Each row was made from one walk, in order. Every step used is in the known rows, and no mark comes twice. Write each row's walk.
Known rows:
W -> Q: [ -1   1  -1  19  -6   7   4 -18  -1   1 -10  -9   9  -9   0  10 -18  -7
 -13  -4   6   9  11  -6  -2   9   7  -2  -2]
W -> N: [  0   0  -1   6  -1  -9 -16 -12  -7  -7  12   5   4 -15  15  -6   0  -8
  -5  -5   1   0  14  -8  -6   8  -1  -5   1]
G -> R: [ -2   7   3  19  -5  15 -12  -5  -3   7 -25   3  -6  -3   0   4   2  15
   2   8  12   9   4  -3   1   1   2 -13  -5]
P -> R -> M: [ -5   1   2  34   1  13   9   3   4 -13  -5  -4  10  -4   7   1  -1   3
   9  -2   2  -3 -11   4  -1 -13   4 -12 -12]
M -> R: [ -4  16  -4  27   1  21  -4  -7  -2   7 -20   5  -9  -1  -6   4  12  18
 -19  13   3   0   2  -8   0  -1   1  -4  -8]
K -> R -> H: [ -6  21  -8  61  -1  17   1 -16  10  -3  -9   0  -6  -1  -4  -5  -4   9
  25  -6  -5   8   5  -2   2   3   8 -15   5]
Q -> W: [ -7  11   1   9 -22  11  -4 -23 -18 -15   2 -10   6  -8  21  -2  -8 -13
 -20  -1  10   7  17 -10  -1  -9  12  -5  -9]
H -> R -> G: [ -4  -3  -4  42  -1  18  13   5   3   6 -11   0   9 -11 -15  -1   4   0
   8  -3   3   1  -1  12  -4  -6  -8  -5  -6]
M -> R -> G: [ -4  15  -5  32  -7  24   7   1   9  10  -5   6   3   2 -23   6   8  17
  -5   8   3  -5 -22  -3   0  -3  -6  -2 -13]
K -> R -> P: [ -1   7   6   9   8  -9  -3   7  10   4 -13  10 -12   8   6  -2  -9  -2
   9  -4  -9   3   5  -4  -3  -6   7   0   3]
T -> N -> P -> R: [  4  -3  -3  26   1 -10  -8  13   8   1  10  22  -7 -10   5   0   2 -12
  -3  19 -10  -6 -11  10   6   1  -2  11  10]
N -> T: [ -7  -4 -11  26  -1  -2   3  -1  -8  18  -8   7  -2   1  -5   2 -13  -1
   1   7   8   3   8  -9  -6   0  -6  -2  -1]
L -> R: [ -9   2   2  36   8   8 -11  -4   7   3 -16  -3  -7   3  -4  -1  -3   3
 -11   0   4   6  12  -3  -4   1   3 -18  -6]
Q -> W -> N: [ -1   6   3  -8 -24  -2 -14 -16 -22 -20  27  -8  10 -21  25  -9  -1 -15
 -13 -13   6   1  17 -14  -1   0   4  -2   0]
T -> N -> H -> R: [  2  -7  -4  -8  31   4  -3   7 -12   3  -9   1  -3 -12 -15  -8   8  10
   0   3  -7  10   3  15  -6  -1  -2   0  13]
H -> R -> P -> N -> T: [  5 -18   0 -47  10 -22  21  37   3  26 -16   4  -9  11 -11   3  13   4
   6  -5   0  -4  -3   8  -1   4 -15  11   8]
H -> R -> P -> N -> W -> Q: [ 11 -23   3 -29  -9 -15  27  25  -2  22  -1 -28   5   1 -14  10  -8  -1
  -5  -9  -3  -4  -4   1   5  15  -3  13   4]
K -> R -> P -> N -> H: [  4   2   5 -54  20 -19   3   5  18  -5   8  -2  -8  31  -2  -7   9   7
   9  -4 -14  -3  -9   0  -1  -3   5   4   2]
G -> R -> H: [ -1  18  -3  15  -6  30  -8 -15   3   3 -29  -1   1  -2 -15   6   4  24
  22  -4  11  13  -6   5   5   7   4 -19   2]
N -> H -> R -> P: [  4 -11   3 -72  28  11  -1   1  -5  -6 -24  -1   2  10 -16  -3   2  12
   1 -13  -4   5   2  19  -4 -15   2   3   6]
P -> R: [ -4  -7  -3  31  -7  11  -2   5   5  -3 -15   3   5  -9  13  -1   2  -9
  -4   7   0  -4   8  -5   3  -2   5  -3 -13]
Q -> W -> N -> P -> R -> K: [  3  -2   4 -16 -18   8 -10 -20 -12 -45  42  -4   7 -14  25 -10   8 -20
  13 -19   4  -9  13   0   8  -6  -5   9   4]
K -> R: [ -7  11  -3  67  -1   2  -3  -5   6   2  -7   5 -13  -3  12  -8  -4   1
   2   8  -5   4  16 -12  -3  -2   6  -8  -3]
H -> R -> M: [ -4   3   1  40  12  20  14  -2  -9  -5 -15  -9   1  -8  -4  -2   2  13
   8  -8   5   7   3  11  -8 -13  -2 -14  -1]
R -> P: [  0   1   7 -35  10  -6  -7  -2   4  -1 -20   9   3   8   5   6 -10  -9
  -4  -5   1   4   2   3  -5  -5   7   1  -1]
T -> N -> P -> R -> K: [  1  -6   1  20  17  -4  -5  -1   7 -18  12  13  -5  -5   5  -2   5 -16
  17   4  -3  -1   1  11   5   3  -5   9  10]
N -> W: [ -7  -5 -10  44 -14   2   2 -14 -12  11   6 -12   5  -4   3   2 -21  -7
  -5  11   4   1  10 -14  -2   1   4  -4  -9]
N -> P: [ -2   9  -4  19  -1   4  -7 -28   3  -8   4  14  -7   6   7   2  -9  -8
 -12  13   0  -2   5   6   0  -8   1   2   2]
T -> N: [ -2   3   1  28  13 -14 -11   4  -4   9  -3   9  -3 -14   6  -1  -6 -10
  -7  12  -1  10   4  -2  -6   8   4  -2   5]

Write each row's walk:
[ -5  -7  -3  36  -9  13   8  12  15  -1  -3   4  17  -6  -3   2  -1 -11
  11   2   1  -9 -15   2   3  -4  -3  -3 -17]  P -> R -> G
[  5  -1   1 -15 -32   2 -13  -7  -8 -28  43   5   4 -17  25  -8   5 -15
  -7  -4  -3 -14   3  -2  10  -8  -1  10   4]  Q -> W -> N -> P -> R
[ -3  -6  -7  27 -15 -16  11  -6  -2  12  16 -18   4   8   8   1  -5 -10
 -12  17   2  -5   3 -16   2  11   1   0 -13]  P -> N -> W
[  2  -9   1 -54   5 -31  11  22   9  20  -3   8  -2  20  -3   7   0  -4
   3   0   1  -4 -10  -4  -2   7  -8   9   2]  R -> P -> N -> T
[  4  -7   6 -22  15   3   2  14  -2   7 -30   4  -3  -4  -4   2   2   0
   1 -11  -1   4  10  14  -3  -7   0   3   4]  H -> R -> P
[  6  11   8 -50   6 -10   5  18  14  10 -15   5 -10  20  -6   7  23  14
 -17   5  -3  -8 -17  -4   4   6  -1   7  -4]  M -> R -> P -> N
[ -7  14  -1  26  12  27  -1 -20  -4 -12 -18  -5  -5   4  -6   1  14  12
   0  -2  11   6  11  -9  -1   2  -2  -5  -6]  M -> R -> K
[ -1  -1  -4 -19  25  -6 -12  -6  -6  -2   5   3   3  -1  -6  -5  -4   2
  -6   8  -5  10  -3   5  -7   1   4   0   8]  T -> N -> H
[  2  13   5 -29   8  10  -5   8   3   9 -26  11  -8   8 -11   8   7  15
 -14   0   0  -1 -11  -1   1  -4   3   4  -2]  M -> R -> P
[ -3  -7  -6  45  -2 -16  -1   7 -13  21  15  -6   0 -14  -1  -1 -20 -10
  -4  17  -3   6   0 -11  -5  11   3   1   3]  T -> N -> W
[ -4  -4  -9   9  -3 -20  13   8   4  18   4   2  -4  10   2   2   3  -3
  -7  12   5  -4   2 -11  -1   9  -9   1  -4]  P -> N -> T
[ 10 -15   4 -90  24  -2 -11   6  -9 -10   2   1   5  -2 -11  -9   9  10
  10 -25  -9  -1   2  17  -6  -5  -5   6  14]  W -> N -> H -> R -> P
[  3   7   8  -6   7 -28   6  18  21   4  -2   6 -13  17  11  -3   7  -4
   6   0 -11  -3  -2  -6   1   3   4   3   0]  K -> R -> P -> N
[  1   3  -1 -56 -10   6 -17 -27 -22 -29  37 -13  15  -8  14 -13   0  -2
 -11 -16   1   2   9  -8  -3  -7   6  -1   2]  Q -> W -> N -> H
[  6  -8   9 -41  12 -16  11  24   8   5 -21  -1  -5   7   2   1  18  -1
  -3  -6  -2  -2   4  12   2   3  -3   6   2]  H -> R -> P -> N
[ -3  14   7  26   1  18  -1  -5  -4   0 -16  -4  -2   2  -5   8  -1  27
  17  -1  15  10 -16   4  -4  -9   2 -21  -5]  G -> R -> M
[  3  10   1 -15 -25  -3 -16 -28 -16 -27  46   4   1 -11  22  -7  -4 -14
 -13  -7   0  -5   9  -2   1  -8   1   7  10]  Q -> W -> N -> P
[-7 11 -4 75 -6  7  8  1 16  3  8  6  0  1 -6 -4 -7 -1 16  2 -5  0 -7 -5
 -4 -4 -2 -7 -8]  K -> R -> G
[ -4  -9  -4 -14  33  30   2 -26 -11 -25 -15 -17   5   4 -11  -9  10   9
  16 -17   7  11  24  12  -5  -8  -3  -6   0]  N -> H -> R -> K
[  0  -1  -6  24  -8   8  -3  -9  10 -10   1  15  -3   2   9   0  -1 -10
  -4  14  -3 -11   0   7   7  -9   0   6  -3]  N -> P -> R
[ 10  -3   4 -36 -17  -9  21  20   4  25   5 -21  -1  12 -22  17  -2  16
 -17   2  -3 -10 -24 -14   8  18  -1  15  -3]  M -> R -> P -> N -> W -> Q
[  0 -14   8 -20   0 -25   5  20  12  17   7 -19  -5  22 -12   4  -6   0
  -4  -3  -3  -6  -9  -6   1   8  -1  -5  -6]  L -> R -> P -> N -> W
[  6   9  -3 -23 -32  17  -9 -19  -3 -33  37   1  12 -18  10  -7   5  -8
  16 -17  -5 -11  -7   8  15  -3   1   3  11]  Q -> W -> N -> P -> R -> H
[  5 -18   3 -26  -3 -18  18  25  -1  19  -2 -17  -2   7  -6   1   4  -2
   0   1  -4  -6   0   3   3   5  -5   9  -1]  H -> R -> P -> N -> W
[  5  -4   7 -94  23 -17   0  -5  10  -9  -1  -4   6  31  -2   1   6   2
  -6  -5  -4  -2 -11   7  -1  -4   4   5  -3]  R -> P -> N -> H
[  2   7  -1  20  10 -16 -12  -7   2   3  13  21 -11  -4   2   1  -7  -9
  -8  17  -6   3  -6  10  -2   2  -1   7  15]  T -> N -> P
[  2 -12  -6  40 -11 -14   6   8 -13  24  15 -17   8 -19 -11   8 -30 -10
  -6   6  -1   8  -2 -12  -2  23   5   5   8]  T -> N -> W -> Q
[  5  -1   0  -8 -36   4  -3   1   2 -26  55   5  17 -15   8  -6   2 -17
   8  -9  -3 -19 -20   5   9 -10  -9  11  -1]  Q -> W -> N -> P -> R -> G
[  6  -7   5 -56  -2 -23   5  36   7  30 -17   8 -11  21 -12  11   8  18
  12   2   8  -1 -19  -3   3   8 -11   3   5]  G -> R -> P -> N -> T
